What can hang from each mark:
B: J W
W: B
L: A J K S
J: B L
S: L
K: L T
T: K

Each row was made from one small tree. Brackets hold a mark, then the marks that hang from it, in alphabetical order. Every link used is in the known rows. Write each row's tree.
Known rows:
(S (L A J)): [ 1.692  0.908 -0.691 -1.739  1.089 -1.369 -3.497  1.879  3.159  0.542
 -2.249  1.510 -0.601 -0.287 -2.922  2.558  3.897 -0.043  1.044]
(B J W): [-2.561 -0.475 -2.147 -0.147  1.288 -0.971  0.745 -1.303  0.839  4.053
  1.459  1.498  2.496 -0.683  0.856  0.154 -3.201  1.066 -3.509]
(J (B W) (L A S)): [-0.574  0.017 -1.336 -0.260 -0.176 -0.861 -4.067 -0.831  1.617  3.633
 -0.748  0.868 -0.808  0.456  1.338  0.353  2.403 -1.768 -0.768]
(B (J (L (K T))) W): [-3.738  0.311 -0.841 -1.368 -0.312  0.506 -0.112 -0.572 -2.084  0.908
  3.309  0.162  5.285  1.903  0.603 -1.162 -6.774  3.794 -3.119]
(J B (L S)): [-1.845  0.256 -0.287  1.132 -0.528 -0.014 -3.551 -0.240  1.316  1.866
 -1.208  0.982 -1.728 -0.826  1.972  0.421  1.814 -1.366 -0.101]
(S L): [-1.129  0.252 -2.342 -0.837  0.141  0.025 -2.621  0.618  0.995  1.230
 -1.126  1.621 -0.463 -1.692 -1.197  1.361 -0.007  1.326 -0.568]
(W (B (J (L A (K T))))): [-2.427  0.145  0.161 -2.186 -1.721  0.373  0.034  0.100 -1.595  0.305
  2.446  0.062  4.466  3.336 -2.310 -1.357 -4.359  2.945 -1.748]
(L J S): [ 0.487  0.814 -0.018  0.949  1.599 -1.665 -2.408  1.515  0.762  0.588
 -2.508  1.867 -0.443 -1.689  0.365  1.509  3.687 -0.351  0.116]
(T (K (L A S))): [ 2.982 -0.234  0.346  0.010 -0.242  1.099 -3.125  1.007 -4.380  1.229
 -2.553  0.988  0.777  1.821 -2.531  0.147  2.960 -0.812  0.855]
(B (J (L A K S)) W): [-2.727  0.235 -0.299 -2.980 -1.036 -0.324 -4.385 -0.529  0.090  3.669
  1.012  0.914  3.363  0.052 -0.424 -1.360 -1.207  0.459 -3.751]
(J B (L (K T) S)): [-2.077  0.714 -0.669  1.093 -1.445  0.477 -1.935  0.395 -3.232  0.036
 -0.812  0.441  1.148  1.349  0.809 -0.935 -1.137  1.059  0.270]
(L J (K T) S): [ 0.231  1.256 -0.485  0.872  0.658 -1.173 -0.850  2.109 -3.649 -1.283
 -2.029  1.242  2.052  0.512 -0.886 -0.011  0.836  2.094  0.565]
(S (L A (J B) (K T))): [ 1.150  0.977 -1.777  0.088  0.295 -1.462 -0.663  1.349 -0.505 -0.205
 -2.418  0.729  0.922  3.208 -3.282  1.139  1.230  0.261  1.954]
(J (B W) (L A K S)): [-1.493  0.321 -2.068 -0.575 -0.830 -1.014 -3.278 -0.413  0.442  2.619
 -0.820  0.914  0.135  1.238  0.132 -0.555  0.658 -2.047 -1.371]
(J (B W) L): [-2.257 -0.052 -2.135  1.222  0.888 -0.596 -0.853 -0.973  2.583  1.771
  1.064  0.539 -0.673  0.806  2.209  1.041 -2.072 -1.065 -1.049]
(K (L A J S) T): [ 5.009  0.250  0.631  0.809  0.911 -0.982 -2.459  1.496 -3.429 -0.021
 -3.996  0.001  1.196  2.120 -1.953  0.423  5.482  1.139  2.334]
(B (J (L S)) W): [-3.233 -0.193  0.016 -1.253  0.217 -0.172 -4.009 -1.575  0.855  3.909
  1.348  0.946  2.552 -1.507  2.584 -0.479 -1.644  1.224 -3.901]
(T (K (L A (J B) S))): [ 4.102 -0.019  0.719  2.597  1.502 -0.911 -1.912  0.730 -1.934  0.743
 -3.901  0.557 -0.172  3.650 -1.848  1.483  4.764 -3.726  2.214]
(B (J (L A (K T))) W): [-2.088  0.423 -0.414 -2.735 -0.896  0.422 -1.004 -0.012 -1.686  1.868
  2.706  0.128  5.179  2.780 -1.179 -1.353 -4.470  3.435 -2.077]

Which tree is each row?
[-2.178  1.143 -0.367 -0.735 -1.226  1.181 -0.865  1.877 -2.455 -2.188
  1.354  0.268  2.222  1.414 -0.842 -0.567 -3.739  3.507  0.237]  (J (L (K T)))
[-3.869  0.014  0.180 -0.731 -1.513  0.320 -1.446 -0.840 -3.637  0.702
  1.439  0.429  4.615  1.357  0.250 -2.014 -4.247  3.178 -3.201]  (W (B (J (L (K T) S))))
[-1.610  0.447 -2.422 -0.601 -0.457 -0.873 -1.132 -0.018  1.884  1.451
  0.705  0.547  0.230  2.449 -0.798  0.102 -1.833 -1.738 -0.842]  (J (B W) (L A K))
[ 1.548  1.365 -0.402 -0.520  0.460 -1.065  0.785  3.043 -1.686 -1.491
 -1.182  0.914  2.021  2.610 -3.497  0.671  0.735  1.816  1.870]  (L A J (K T))
[ 1.643  0.964 -0.821  1.435  0.104 -1.943 -0.401  1.398 -2.451  0.609
 -3.275  1.066  0.946  2.533 -1.790  0.297  3.366 -0.570  1.988]  (L A (J B) (K T) S)
[ 3.607 -0.363 -0.580  0.256 -0.779  0.266 -2.558  0.659 -5.064  1.412
 -3.354  0.149  1.146  1.593 -1.915 -0.917  3.904  2.087  1.509]  (K (L A S) T)
[-0.136  0.055 -2.763  2.903  3.231 -2.917  1.521 -0.468  2.841  1.484
 -0.838  1.150 -0.690  1.272  1.344  2.267  0.024 -2.132 -0.450]  (L (J (B W)))
[-4.759  0.016 -0.620 -0.860 -0.836 -0.304  0.024 -0.500  1.113  0.333
  2.476  0.568  2.873  0.974 -0.601 -0.644 -5.546  0.806 -3.575]  (W (B (J (L K))))
[-1.532  0.713  1.576 -2.713 -2.388  0.982 -3.690  0.755 -3.016  1.849
  0.313  0.567  4.021  0.900 -1.504 -1.876 -0.479  3.048 -1.062]  (B (J (L A (K T) S)))
[-3.226  0.651  1.166 -1.244 -1.660  1.145 -2.945  0.176 -3.561  1.039
  0.770  0.580  4.228  0.068  0.427 -1.933 -2.731  3.522 -1.912]  (B (J (L (K T) S)))
[ 4.261  0.293  1.563  0.690  1.386 -0.190 -3.224  1.887 -2.735 -0.351
 -3.206  0.823  0.832  2.488 -2.686  1.371  4.503 -1.537  1.661]  (T (K (L A J S)))
[ 1.969 -0.500 -1.153  1.652 -0.101  0.455 -1.662  0.232 -5.560  0.699
 -2.827  0.259  1.359  0.771 -0.162 -1.031  1.647  2.486  0.550]  (K (L S) T)
[-0.190  1.274 -1.551 -0.343  0.817 -0.718 -1.010  1.876 -1.743 -2.104
 -1.390  0.959  2.285  1.303 -2.324  1.040 -1.461  2.857  0.473]  (S (L J (K T)))
[ 0.310  0.805 -1.190 -1.165 -1.586 -0.028 -1.676  1.790 -4.901  0.985
 -1.877  1.365  1.884  0.858 -2.633 -1.107  1.486  2.439  0.410]  (L A (K T) S)
[-0.392  1.210  0.535 -2.232 -2.251  0.976 -4.061  2.003 -3.472 -0.271
 -0.454  0.655  1.971  1.046 -1.782 -1.274  0.893  2.824  0.513]  (J (L A (K T) S))
[ 0.503  0.477 -2.821  1.077  1.477 -3.315 -0.843  0.219  0.623  2.241
 -2.680  1.490  0.036  1.617 -0.826  0.761  2.692 -3.204 -0.902]  (L A (J (B W)) K S)
[ 2.873 -0.422 -0.931 -0.106 -0.478 -0.414 -3.484  0.611 -1.778  2.123
 -3.786  0.825 -0.520  0.069 -2.126 -0.168  4.933 -0.751  0.474]  (K (L A S))
[-1.975 -0.003  0.066 -2.665 -0.009 -0.165 -2.639 -0.587  2.696  3.591
  2.482  0.783  2.342  0.474 -0.044  0.130 -1.639  0.910 -2.441]  (B (J (L A)) W)
[-4.017  0.084 -0.322 -0.654 -1.061  0.495  0.954 -0.354 -2.085 -0.384
  2.793  0.002  4.596  2.493 -0.544 -1.179 -6.601  3.612 -2.511]  (W (B (J (L (K T)))))
[-2.299  0.612  1.125 -2.981 -2.145  0.365 -4.636  0.740  0.160  2.639
 -0.075  1.046  2.371 -0.524 -1.565 -1.324  0.482  0.320 -2.074]  (B (J (L A K S)))
[-0.018  0.843 -2.252 -2.347 -1.440  0.460 -1.874  1.779 -2.924  0.218
 -1.266  1.058  2.138  1.363 -4.053 -0.210 -0.571  3.293  0.591]  (S (L A (K T)))
[ 0.855  1.267 -1.439 -2.009  0.424 -1.469 -2.736  2.420  1.890 -0.572
 -2.283  1.526  0.387  0.519 -4.270  1.594  1.843 -0.272  0.348]  (S (L A J K))
[ 2.092 -0.677 -2.884  4.017  3.361 -2.716  1.436 -1.087  1.443  0.867
 -2.423 -0.028 -0.412  2.846  0.774  1.664  0.547 -2.892 -0.145]  (K (L (J (B W))))
